Known rows, with every way that one mark hangs from another:
[K_363 [K_505 [K_371 K_764] K_711]]: [ 0.75  0.71 -0.90 -3.77 -1.08  1.02 -0.31  1.82  0.19 -1.12 -2.69 -0.49
  0.43  1.74  0.63 -2.23  1.09  2.34 -1.31  0.22  1.69 -2.59]
[K_505 [K_371 [K_764 K_117]] K_711]: [ 0.93  0.22  0.29 -3.13 -0.96  0.61 -2.05  1.02  0.67 -1.38 -0.55  0.38
 -0.31  1.85 -0.44 -1.43  1.08  3.06 -2.51 -0.96  0.41 -2.66]
[K_371 [K_505 K_711] [K_764 [K_117 K_94]]]: [ 1.19 -1.05 -0.31 -3.49 -3.81  0.70 -2.41  0.52 -0.72 -2.22  0.67  0.21
 -0.95  3.44  0.24 -1.45  1.16  2.84 -2.63 -0.17  0.46 -1.32]
[K_117 K_94 K_764]: [ 3.93 -0.94 -1.01 -2.61 -1.05  1.86 -1.31 -0.11  0.09 -2.24 -2.28  0.76
  1.53  4.65 -0.80 -1.98  0.48  1.73 -1.28 -1.17  0.03 -0.28]
[K_117 K_94 [K_764 [K_363 K_505]]]: [ 3.40  0.13 -2.26 -2.05 -1.05  2.39 -0.32  0.17 -0.87 -1.57 -2.20 -0.50
  0.82  5.24  1.10 -0.99 -0.66  0.08 -1.34 -0.60  0.72 -0.91]
[K_711 [K_505 [K_371 [K_764 [K_117 K_94]]]]]: [ 0.72  1.23 -2.03 -3.69 -2.68  1.33 -2.83  0.89  2.46 -0.66 -0.40  0.98
 -1.28  4.57 -0.50 -1.36  1.44  1.67 -1.97 -0.58 -1.13 -2.44]
[K_94 [K_117 [K_764 [K_363 K_505]]]]: [ 3.80  0.43 -0.42 -1.91  0.49  0.81 -0.51  0.15 -0.08 -0.57 -3.43 -2.26
  1.50  4.03  0.81 -2.26 -1.06  1.05 -1.21 -0.91  1.94 -0.91]
[K_505 [K_371 [K_764 [K_117 K_94]]] K_711]: [ 1.29  0.30 -1.15 -3.02 -1.03  1.32 -2.18  1.16  0.39 -1.95 -0.11  1.11
 -0.23  2.88 -0.55 -1.18  1.44  3.31 -2.90 -0.87  0.10 -2.51]
[K_711 [K_505 [K_371 [K_764 K_117 K_363]]]]: [ 0.27  1.78 -1.54 -3.19 -2.63  0.74 -2.59  0.51  2.51  0.40 -0.13  0.09
 -1.37  4.25  0.69 -0.79  0.38  0.81 -1.77 -0.85 -0.34 -2.62]
[K_505 K_371 K_711]: [ 1.05  0.82  0.35 -2.23 -0.82  0.43 -0.22  1.00  0.56 -1.61 -2.07  0.74
  1.56  1.17 -1.67 -1.58  0.94  3.78 -2.23 -1.09  1.62 -2.06]
[K_505 [K_371 [K_764 K_117 K_363]] K_711]: [ 0.88  1.05 -0.62 -2.41 -0.82  0.74 -1.86  0.73  0.38 -0.88  0.22  0.08
 -0.41  2.54  0.75 -0.49  0.20  2.36 -2.72 -1.05  0.90 -2.81]
[K_117 [K_764 K_363 K_711]]: [ 3.55 -0.63  0.73 -2.04 -1.04  1.59 -1.91 -0.93 -0.24 -1.06 -0.59 -0.01
  0.94  4.99  0.50 -1.09 -0.54 -0.04 -1.84 -1.33 -0.58 -0.39]
[K_711 [K_505 [K_371 K_764]]]: [ 0.81  1.36 -1.50 -4.37 -2.51  0.43 -1.79  0.91  2.96 -0.09 -1.69  0.65
 -0.26  3.54  0.12 -2.15  1.04  1.96 -0.73 -0.43  0.24 -2.23]
[K_363 [K_505 [K_371 K_764]]]: [ 1.12  0.72 -1.25 -3.96 -1.82  0.90 -0.37  1.55  1.39 -0.90 -3.14 -0.09
 -0.08  3.28  1.33 -2.80  0.45  1.29 -0.78  0.11  1.20 -1.84]
[K_94 [K_117 [K_764 [K_363 K_505] K_711]]]: [ 3.84 -0.10  0.35 -1.98  0.50  1.47 -1.37 -0.18 -0.47 -0.53 -2.20 -1.61
  1.18  4.91  0.53 -2.17 -0.62  0.50 -1.90 -0.56  0.46 -0.86]
[K_117 K_764]: [ 3.59 -1.08  0.73 -2.89 -1.09  0.94 -1.24 -0.55  0.62 -1.49 -2.79 -0.49
  1.36  3.29 -0.45 -2.38 -0.01  1.26 -0.93 -1.36  0.52 -0.36]
[K_764 [K_117 K_94] K_363 [K_711 K_505]]: [ 1.23  1.23 -0.68 -0.91 -2.79  2.26 -3.50 -0.37  0.39 -0.57  1.83  0.43
 -1.40  6.90 -1.75  0.55  0.56 -0.23 -3.35 -0.70 -2.52 -1.62]
[K_117 K_94 [K_764 K_363 K_711]]: [ 4.02 -0.51 -1.05 -1.77 -0.86  2.58 -1.98 -0.58 -0.66 -1.74 -0.12  1.05
  0.96  6.39  0.13 -0.60 -0.20  0.49 -2.22 -1.13 -1.03 -0.37]
[K_505 [K_371 [K_764 K_363]] K_711]: [ 1.48  1.53 -1.43 -2.92 -0.76  0.51 -0.67  0.93  0.43 -0.91 -0.67  0.74
  0.77  2.39  1.32 -0.97  0.06  3.05 -1.88 -0.78  1.86 -2.62]
[K_371 [K_764 K_117]]: [ 2.41 -0.48  0.40 -3.07 -2.08  0.49 -2.61 -0.06  1.05 -1.23 -0.78 -0.46
 -0.68  4.33 -0.03 -2.06  0.29  0.99 -1.31 -0.75 -0.35 -1.17]

Rows:
[ 1.43 -0.25  0.61 -3.55 -1.79  1.18 -3.12  0.48  1.65 -1.11  0.12  1.09
 -1.15  4.50 -0.08 -1.98  1.05  1.27 -2.41 -0.88 -1.53 -1.78]	[K_505 [K_371 [K_764 K_117 K_711]]]
[-0.13  1.55  0.43 -1.46 -2.53  1.51 -3.19 -0.14  1.41  0.08  1.36  0.39
 -1.67  4.96 -1.05  0.30  0.44 -0.13 -3.49 -1.15 -2.03 -2.23]	[K_764 K_117 K_363 [K_711 [K_505 K_371]]]
[ 1.89  1.02 -1.08 -3.23 -1.49  1.15 -1.78  0.39  1.46 -0.59 -0.04  1.56
 -0.01  5.05  1.63 -1.47 -0.20  1.30 -1.87 -0.59 -0.13 -1.62]	[K_505 [K_371 [K_764 K_363 K_711]]]
[ 0.85  1.06  0.52 -0.54 -1.66  1.12 -0.82  0.43 -1.28 -0.86 -1.09 -2.24
 -0.52  2.84 -0.46  0.00 -0.43  0.21 -2.72 -0.66  0.88 -2.12]	[K_764 K_117 [K_363 [K_505 K_711]]]
[ 1.93  0.19 -0.30 -4.02 -1.48  1.04 -2.06  0.70  1.82 -1.09 -0.76  1.72
  0.09  4.48  0.36 -2.46  0.86  2.00 -1.64 -0.51 -0.49 -1.40]	[K_505 [K_371 [K_764 K_711]]]
[ 2.10  1.11 -1.51 -2.75 -1.43  0.97 -0.51  0.82 -0.52 -0.59 -1.54 -1.13
  0.44  3.39  1.97 -1.40 -0.51  1.06 -0.77  0.26  1.77 -2.10]	[K_371 [K_764 [K_363 [K_505 K_711]]]]
[ 0.42  0.91 -0.13 -2.45 -1.13  0.94  0.50  1.56  0.11 -1.31 -3.27 -0.41
  0.97  1.18 -0.86 -1.92  0.95  2.44 -1.87 -0.19  1.86 -2.36]	[K_363 [K_505 K_371 K_711]]
[ 1.30  0.64 -0.24 -2.78 -1.62  1.20 -2.88  0.24  1.18 -0.70  0.84  0.92
 -1.29  5.10  1.23 -0.90  0.04  0.70 -2.76 -0.85 -1.12 -1.97]	[K_505 [K_371 [K_764 K_117 K_363 K_711]]]
[ 1.35 -0.19 -1.79 -2.68 -4.32  0.74 -2.24  0.00 -0.02 -1.29  1.21  0.20
 -1.61  5.78  2.14 -0.97 -0.65  1.08 -2.39 -0.33  0.35 -0.80]	[K_371 K_505 [K_764 [K_117 K_94] K_363]]
[ 2.83  0.13 -1.04 -2.13 -1.87  2.01 -3.46 -0.27 -0.07 -1.26  1.68  0.84
 -1.17  7.20  0.66 -0.49 -0.12  0.23 -2.53 -0.43 -1.78 -1.28]	[K_371 [K_764 [K_117 K_94] K_363 K_711]]
[ 1.59  1.14 -1.43 -0.60 -2.14  1.93 -1.05  0.39 -0.61 -1.22 -1.00 -1.06
 -0.88  5.53 -0.03 -0.18 -0.59 -0.35 -2.63 -0.43 -0.03 -1.41]	[K_764 [K_117 K_94] [K_363 K_505]]
[ 0.30  0.89  0.65 -1.22 -1.84  1.92 -1.87  0.28  0.04 -0.52 -0.10 -0.46
 -1.60  4.87  0.05 -0.35 -0.14 -0.82 -3.42 -0.58 -1.28 -2.00]	[K_764 K_117 [K_363 [K_505 K_371]] K_711]
[ 1.30  0.19 -0.23 -3.54 -1.75  0.56 -2.23  0.60  1.94 -1.16 -1.01  0.52
 -0.76  3.65  0.39 -2.10  0.57  1.73 -1.95 -1.05 -0.11 -1.72]	[K_505 [K_371 [K_764 K_117]]]
[ 1.16 -1.72  1.48 -3.92 -4.49  0.59 -3.58 -0.13  0.36 -1.40  1.09  0.24
 -1.87  4.95  0.66 -2.08  0.87  0.89 -2.45 -0.28 -1.25 -0.46]	[K_371 K_505 [K_764 K_117 K_711]]
[ 4.42 -0.13  0.68 -1.75  0.62  1.00 -1.97 -0.58  0.04 -0.78 -1.42 -0.77
  1.67  5.03 -0.02 -2.02 -0.76  1.38 -2.01 -1.26  0.24 -0.38]	[K_94 [K_117 [K_764 K_363 K_711]]]
[ 3.04  0.12 -1.98 -1.85 -0.57  2.53 -0.27  0.37 -1.75 -1.78 -1.94 -0.65
  1.14  3.89  0.57 -0.54 -0.05  0.99 -1.79 -0.56  1.15 -1.42]	[K_117 K_94 [K_764 [K_363 [K_505 K_711]]]]
[ 1.50  0.78 -0.15 -2.78 -2.77  1.40 -4.12 -0.39  1.08  0.11  1.65 -0.31
 -1.87  6.05  0.42 -0.41  0.26 -0.56 -2.08 -0.52 -2.00 -1.81]	[K_371 [K_764 K_117 K_363 [K_711 K_505]]]
[ 4.44 -1.05  1.57 -2.61  0.46  1.04 -2.24 -0.43  0.43 -1.28 -2.10 -0.59
  1.78  4.49 -1.32 -3.03  0.24  1.94 -1.81 -1.25 -0.06 -0.20]	[K_94 [K_117 [K_764 K_711]]]
[ 0.59  0.27 -0.48 -3.58 -1.96  1.17 -1.45  1.41  1.18 -0.89 -2.36 -0.56
 -1.16  3.41  0.85 -2.31  0.69  0.77 -1.62 -0.16  0.23 -2.15]	[K_363 [K_505 [K_371 [K_764 K_117]]]]
[ 2.29 -0.61  0.88 -1.35 -2.09  2.06 -3.16 -0.15  0.07 -2.08  0.47  0.91
 -0.43  6.12 -2.61 -1.11  1.04  0.82 -3.35 -0.70 -2.44 -0.57]	[K_764 [K_117 K_94] K_711]
[ 2.36  1.09 -1.11 -0.39 -1.97  1.48 -1.67 -0.31 -0.07 -1.31  0.00 -0.10
 -0.33  5.67 -0.75  0.04 -0.66  0.62 -2.80 -1.21 -0.20 -0.92]	[K_764 [K_117 K_94] K_363]
[ 3.17  0.21 -1.66 -2.28 -1.63  2.74 -2.64 -0.52  0.03 -1.06  0.16  0.91
  0.34  6.33 -0.39 -0.28  0.42  0.22 -2.02 -0.91 -1.64 -0.90]	[K_117 K_94 [K_764 K_363 [K_711 K_505]]]
[ 3.52  0.39  0.21 -2.16 -0.06  1.17 -2.48 -0.57  0.64 -0.04 -1.06 -0.98
  1.00  5.08 -0.56 -1.68 -0.19  1.12 -1.87 -1.07 -0.10 -0.97]	[K_94 [K_117 [K_764 K_363 [K_711 K_505]]]]
[ 3.60 -0.53  0.99 -2.99 -0.08  1.06 -2.82 -0.23  1.01 -0.58 -1.97 -0.88
  1.23  4.52 -1.73 -2.74  0.77  1.80 -1.66 -0.94 -0.56 -0.71]	[K_94 [K_117 [K_764 [K_711 K_505]]]]
[ 1.27  1.15 -1.06 -0.25 -1.49  1.98 -0.95  0.69 -1.70 -1.43 -0.67 -1.19
 -0.49  4.01 -0.58  0.23 -0.06  0.66 -3.09 -0.23  0.56 -2.14]	[K_764 [K_117 K_94] [K_363 [K_505 K_711]]]
[ 1.18 -1.22  0.51 -3.85 -4.35 -0.14 -2.56 -0.01  0.76 -1.36 -0.21 -0.57
 -1.59  3.85  1.05 -2.29  0.36  1.37 -1.79 -0.52  0.30 -0.56]	[K_371 K_505 [K_764 K_117]]
[ 4.40  0.26 -0.05 -1.67  0.65  0.35 -1.04 -0.46  0.36 -0.71 -2.52 -1.51
  1.92  4.10  0.34 -2.18 -1.14  1.75 -1.46 -1.43  1.64 -0.46]	[K_94 [K_117 [K_764 K_363]]]
